Every row comes from one small tree of marks. The marks that hang from a mark follow it in brackets, in alphabetical order. Every link used is in the known rows. Which tree was each row made from?
Known rows:
V{X{J U{L}}}: [-0.27, -2.94, 0.85, -3.21, -2.16, 0.17, 4.91, -1.90, 1.12, -0.75, 0.15, 0.68, -0.22, -2.43, 0.48, 1.14, -2.22, 0.24, -1.87, 1.13, 2.12]
R{X{U Z}}: [0.68, 0.79, 2.60, -4.32, 0.23, 0.74, 1.08, -2.14, 1.08, -4.03, 0.17, 0.52, 0.20, -0.98, 1.76, 3.49, -0.47, 0.15, -0.36, 2.95, 1.39]
U{L M X}: [-4.13, -0.10, -1.04, -2.04, -0.11, -0.95, 3.19, -0.10, 0.95, 2.35, -3.18, -1.28, 2.90, -1.63, 0.80, 2.75, -0.84, 0.00, 0.81, -4.61, -3.73]
X{J V}: [-3.27, -2.14, 1.06, -3.94, -1.42, 2.30, 2.54, -2.58, 0.45, -1.25, 0.00, -1.55, -1.48, -0.55, 1.21, 0.07, -1.04, -0.09, -1.50, 1.44, 1.68]
X{J U{L M} V}: [-4.59, -3.64, 0.10, -5.94, -1.88, 0.21, 4.47, -3.20, 0.82, -1.55, -0.70, -3.95, 2.60, 0.07, 1.13, -0.44, -1.64, 0.51, -0.18, 0.53, 0.82]
F{R{X{J U Z}}}: [0.43, -0.60, 2.63, -6.63, 1.39, 1.89, 2.33, -3.41, 0.69, -2.38, 1.87, 1.74, -1.16, -0.07, 0.86, 3.31, -0.43, 1.93, -0.72, 3.07, 2.80]
F{R{X{U{M} V}}}: [-3.54, 0.80, 0.83, -6.37, 1.49, 1.06, 1.47, -2.55, -0.64, -1.06, 3.35, -0.02, 2.51, 1.87, 2.39, 0.47, -0.08, -0.94, 1.99, 3.37, 0.37]
X{J U V Z}: [-2.24, -1.92, 2.70, -5.91, -1.79, 2.89, 2.91, -3.68, 1.44, -4.52, -0.13, -2.78, -0.19, 0.27, 1.75, 2.08, -0.80, 0.56, -2.63, 2.61, 3.18]
G{R{X} U{L M}}: [-4.11, 0.07, -5.25, -3.05, 0.29, -2.30, 3.82, -2.30, -0.60, -1.26, -0.55, -1.71, 3.84, -2.59, 0.89, 2.89, 0.53, 1.08, 1.48, 0.00, -1.75]
U{M X{Z}}: [-3.52, 1.78, 1.47, -4.09, 1.04, 0.40, 2.68, -0.58, 1.13, 0.87, -3.24, -1.42, 2.22, -0.68, 1.14, 4.61, -0.39, 0.07, -0.69, -3.50, -2.34]
X{J U{M} V Z}: [-3.88, -1.63, 2.60, -7.66, -0.54, 1.17, 3.65, -3.64, 1.00, -3.06, -0.66, -4.27, 1.67, 1.25, 1.56, 1.38, -1.18, 0.66, -1.91, 1.53, 2.12]
X{J U{M} Z}: [-1.57, -0.59, 3.15, -7.46, 0.12, -0.83, 3.94, -2.56, 1.52, -2.34, -1.70, -3.03, 0.81, 0.69, 0.38, 2.51, -1.14, 1.09, -2.07, 0.81, 1.55]
R{X}: [-0.22, 0.62, 1.10, -2.30, 0.29, 0.34, 0.62, -0.89, 0.14, -0.65, 0.09, 1.82, -0.88, -1.75, 1.42, 1.45, -0.53, -0.61, 0.98, 1.68, -0.36]
V{X{J U}}: [0.18, -0.72, 2.67, -3.75, -1.08, 0.00, 4.38, -1.66, 1.07, -0.97, 0.87, 1.03, -1.47, -1.18, 0.62, 0.48, -1.59, -0.70, -2.64, 2.42, 3.07]
F{R{X}}: [-0.52, 1.31, 0.52, -3.34, 1.52, 1.40, 0.46, -0.87, -0.56, 0.44, 2.68, 3.44, -1.30, -0.47, 1.34, 2.34, 0.04, 0.03, 1.40, 1.99, -0.09]
V{X}: [-0.62, 1.17, 1.27, -1.97, -0.73, 0.97, 2.61, 0.26, 0.04, 0.69, 1.00, 2.15, -1.11, -1.75, 1.59, 1.88, -1.10, -1.56, -1.64, 1.17, 0.81]
R{X{U{L M} Z}}: [-1.60, -0.81, 0.79, -5.57, 0.06, -0.60, 2.23, -2.32, 0.88, -2.09, -1.09, -1.25, 3.57, -1.15, 1.31, 3.33, -1.20, 1.26, 1.19, 0.87, -0.81]
G{U}: [-1.42, 0.84, -0.57, -2.20, -0.23, -0.09, 2.40, 0.73, 0.22, -2.03, 0.63, -0.43, -1.00, -2.06, 0.31, 2.38, 1.78, -0.76, -1.81, 0.92, 0.16]
R{X{V}}: [-2.58, -0.27, 0.50, -2.78, -0.42, 2.19, 0.25, -2.01, -0.35, -1.26, 1.00, 0.80, 0.16, -1.08, 2.45, 0.46, -0.51, -1.06, 1.05, 2.64, 0.26]
F{R{X{Z}}}: [-0.23, 1.44, 1.27, -4.72, 1.49, 2.79, 0.17, -1.35, -0.41, -0.57, 2.14, 2.65, -0.78, -0.90, 1.73, 4.53, 0.08, 1.29, 0.49, 1.79, 0.48]

Write each row's tree:
[-4.11, -1.60, 1.90, -6.45, -0.76, -0.27, 3.84, -3.26, 0.83, -2.06, -0.37, -3.55, 1.23, 1.31, 1.20, -0.79, -1.14, -0.36, -1.07, 1.71, 1.46] : X{J U{M} V}
[-3.49, -1.49, 1.89, -6.50, 0.28, -0.29, 3.14, -4.31, 0.32, -1.96, 0.19, -1.98, 1.68, 0.22, 1.31, -1.26, -1.41, -0.21, 0.76, 2.97, 1.44] : R{X{J U{M} V}}
[0.55, 1.39, 2.86, -4.17, -1.10, 1.59, 2.89, -0.86, 0.97, -2.59, 1.07, 0.99, -0.15, -0.95, 1.86, 3.98, -0.71, -0.77, -2.81, 2.30, 2.48] : V{X{U Z}}
[-0.87, -0.59, 3.13, -7.37, 0.94, -0.99, 3.26, -3.71, 0.93, -2.19, -1.27, -1.23, 1.21, -0.31, 0.38, 1.95, -1.36, 1.49, -0.54, 1.93, 1.24] : R{X{J U{M} Z}}
[-4.52, -1.42, -5.79, -1.77, -1.56, 1.33, 2.79, -3.38, -0.50, -3.48, 0.88, -1.40, 2.89, -3.11, 2.07, 2.31, 1.02, 0.42, 0.76, 1.80, 0.03] : G{R{X{V}} U{L}}
[-2.09, -0.79, 0.80, -5.70, -0.80, -0.56, 2.86, -1.19, 1.19, -2.30, -1.51, -2.80, 3.15, -0.03, 1.44, 3.89, -1.01, 1.00, -0.39, -0.48, -0.64] : X{U{L M} Z}
[-0.09, -2.62, 0.05, -4.64, 0.03, 0.93, 3.03, -3.25, 0.39, -0.78, 2.06, 1.92, -0.69, -1.25, 0.53, 1.73, -1.07, 1.57, 1.03, 1.81, 1.30] : F{R{X{J U{L}}}}
[-4.28, -1.56, 0.66, -2.34, -0.98, 2.50, 3.22, -2.59, 1.17, 0.14, -1.62, -1.31, -0.24, -1.26, 1.17, 0.81, -0.81, -0.56, -1.16, -1.65, 0.16] : U{X{J V}}
[0.44, -0.62, 3.35, -5.12, -1.13, 1.54, 4.19, -2.34, 1.33, -2.32, 0.19, 0.42, -0.96, -1.27, 0.77, 2.97, -1.66, 0.56, -3.73, 2.35, 3.67] : V{X{J U Z}}
[-1.21, -0.25, 3.17, -7.03, 0.07, -0.11, 4.99, -2.42, 0.89, -1.00, -0.50, -0.91, 0.95, -0.42, 0.66, 2.33, -1.81, 0.52, -3.03, 1.35, 2.56] : V{X{J U{M} Z}}
[-0.45, -0.90, 2.23, -4.46, -0.67, 2.42, 3.68, -1.89, 0.54, -0.15, -0.38, 1.36, -1.44, -2.19, 0.82, 3.07, -1.66, 0.94, -3.45, 0.94, 2.49] : V{X{J Z}}
[-2.43, -1.77, -1.00, -3.96, -0.68, 2.86, 1.39, -2.73, -0.10, -2.08, 3.68, 1.27, 1.76, -0.31, 2.53, 1.59, -0.32, 0.16, 2.14, 2.85, 0.78] : F{R{X{U{L} V}}}
[-5.86, 0.83, 0.20, -2.97, 0.11, 0.80, 2.41, -1.14, 0.38, 1.24, -1.60, -2.17, 2.59, 0.14, 2.08, 1.18, -0.25, -1.43, 0.27, -2.36, -2.12] : U{M X{V}}
[-6.29, -1.23, -0.86, -4.08, -0.86, 2.36, 2.77, -1.91, 0.64, 0.67, -2.54, -2.97, 4.74, -1.28, 2.03, 4.01, -0.78, 0.80, 0.06, -3.70, -2.34] : U{L M X{V Z}}
[-2.62, -1.40, 1.07, -6.49, 0.69, 4.99, 1.36, -4.15, -0.67, -0.88, 2.20, 1.32, -0.78, -0.58, 1.59, 2.61, -0.64, 2.04, -0.23, 2.66, 2.37] : F{R{X{J V Z}}}
[-1.87, 1.81, -3.21, -1.83, 0.37, -0.89, 2.14, -2.26, -0.35, -3.29, 0.59, 0.06, 0.55, -2.40, 1.49, 2.96, 1.55, -0.11, -0.11, 2.22, 0.21] : G{R{X} U}
[-1.52, 1.53, 2.80, -6.17, 0.12, -0.76, 2.59, -1.09, 1.15, -2.63, -0.91, -2.45, 1.74, 0.89, 1.46, 3.45, -0.19, -0.11, -1.22, 0.79, 0.26] : X{U{M} Z}
[-1.06, -0.25, -2.36, -1.92, -1.29, -0.83, 2.66, -3.29, 0.92, -3.66, -0.27, -0.65, 2.06, -1.20, 2.36, 2.85, -0.98, 0.30, 1.82, 1.92, 0.01] : G{R{X{U{L}}}}
[-2.87, -2.42, -0.34, -2.97, -2.73, 1.68, 2.26, -1.77, 0.93, -3.18, 0.84, -2.04, 1.47, -0.38, 2.57, 1.13, -0.48, -0.97, 0.25, 1.44, 0.69] : X{U{L} V}
[-2.07, -2.59, 1.39, -6.76, -0.85, -0.45, 4.37, -2.62, 1.33, -1.87, -2.34, -3.18, 1.82, -0.58, 0.45, 3.02, -1.77, 2.20, -1.33, -0.52, 0.46] : X{J U{L M} Z}
[-3.50, -1.10, -0.89, -4.74, -0.94, 3.17, 2.40, -5.92, 0.22, -3.32, -0.81, -1.59, 0.52, -0.79, 2.28, 2.90, -1.26, 1.82, -0.60, 2.75, 2.30] : G{R{X{J V Z}}}
[-4.23, -1.54, 1.42, -3.71, -0.80, 3.92, 2.83, -3.23, 1.08, -1.02, -2.14, -1.66, 0.11, -1.26, 1.38, 2.88, -0.81, 0.82, -2.36, -1.71, 0.63] : U{X{J V Z}}
[-0.40, -0.64, 1.66, -5.95, 1.70, 2.93, 1.72, -2.87, -0.14, -0.21, 1.25, 2.38, -1.67, -1.01, 0.56, 3.77, -0.73, 2.51, -0.63, 1.80, 1.58] : F{R{X{J Z}}}
[-4.80, -3.69, -1.29, -2.01, -1.89, 2.65, 3.67, -2.71, 1.03, 0.66, -2.12, -1.42, 0.94, -2.30, 1.09, 1.10, -1.44, 0.43, -0.61, -2.92, -0.67] : U{L X{J V}}
[-4.14, -2.00, 0.28, -4.53, -0.07, 0.40, 4.53, -2.28, 1.32, 1.41, -4.34, -2.01, 2.37, -2.14, -0.01, 4.15, -1.61, 2.25, -1.18, -4.69, -1.83] : U{L M X{J Z}}
[-1.70, -2.78, 0.72, -5.44, -0.05, -2.20, 3.79, -3.23, 0.61, -0.62, -1.39, -0.95, 1.97, -1.42, 0.12, 0.12, -2.20, 1.27, 1.27, 0.79, -0.11] : R{X{J U{L M}}}
[-2.37, -0.16, 1.29, -4.20, -0.37, 3.51, 0.13, -2.87, -0.13, -2.47, 0.26, 0.03, 0.67, -1.32, 2.60, 2.69, -0.50, 0.13, 0.30, 2.52, 0.98] : R{X{V Z}}
[-4.33, -1.71, 0.28, -6.23, -1.69, 1.48, 2.82, -2.29, 0.75, -3.10, -0.52, -3.89, 4.13, 0.18, 2.62, 3.09, -0.97, 0.49, -0.26, 0.25, 0.19] : X{U{L M} V Z}
[-2.13, -0.13, 2.21, -4.79, -1.51, 2.85, 1.60, -2.19, 1.08, -4.87, 0.53, -2.41, 0.89, 0.62, 2.68, 2.89, 0.01, -0.81, -1.68, 2.67, 2.15] : X{U V Z}
[-2.36, -2.08, 1.59, -5.26, -0.59, 3.70, 1.60, -4.25, 0.01, -2.04, -0.37, -0.21, -0.40, -1.51, 1.53, 1.81, -1.36, 1.37, -0.71, 2.35, 2.17] : R{X{J V Z}}
[-2.14, -0.65, 0.22, -4.22, -0.60, -1.86, 3.22, -0.65, 1.02, -1.17, -0.94, -2.34, 2.72, -0.28, 1.42, 1.50, -1.04, -0.31, 0.54, -0.37, -1.06] : X{U{L M}}
[-0.34, -2.71, 1.41, -4.63, -2.05, 1.66, 4.91, -2.57, 1.38, -1.78, -0.26, 0.14, 0.33, -2.53, 0.77, 3.30, -2.18, 1.50, -2.97, 0.87, 2.79] : V{X{J U{L} Z}}
[-2.70, -1.76, 0.35, -4.91, 0.58, 3.59, 1.60, -3.59, -0.80, -0.06, 2.80, 1.85, -1.37, -0.44, 1.38, 0.34, -0.70, 0.74, 0.82, 2.70, 1.67] : F{R{X{J V}}}
[-0.43, -0.08, 0.66, -4.83, -0.21, 0.24, 3.26, -5.31, 1.43, -4.81, -0.88, -1.25, 0.06, -0.38, 1.64, 3.75, -1.23, 1.65, -1.01, 3.20, 2.55] : G{R{X{J U Z}}}
[-4.07, 0.46, 1.03, -2.73, -0.83, 3.91, 1.51, -1.62, 1.02, -1.18, -1.70, -1.29, 1.14, -0.98, 2.58, 3.99, 0.13, -0.58, -1.50, -1.77, -0.43] : U{X{V Z}}
[-2.32, -0.86, -0.32, -1.51, -1.20, 2.01, 2.44, -0.62, 1.44, -0.02, -2.99, -0.45, 1.44, -2.67, 1.31, 5.48, -0.75, 0.85, -1.00, -3.85, -2.02] : U{L X{Z}}
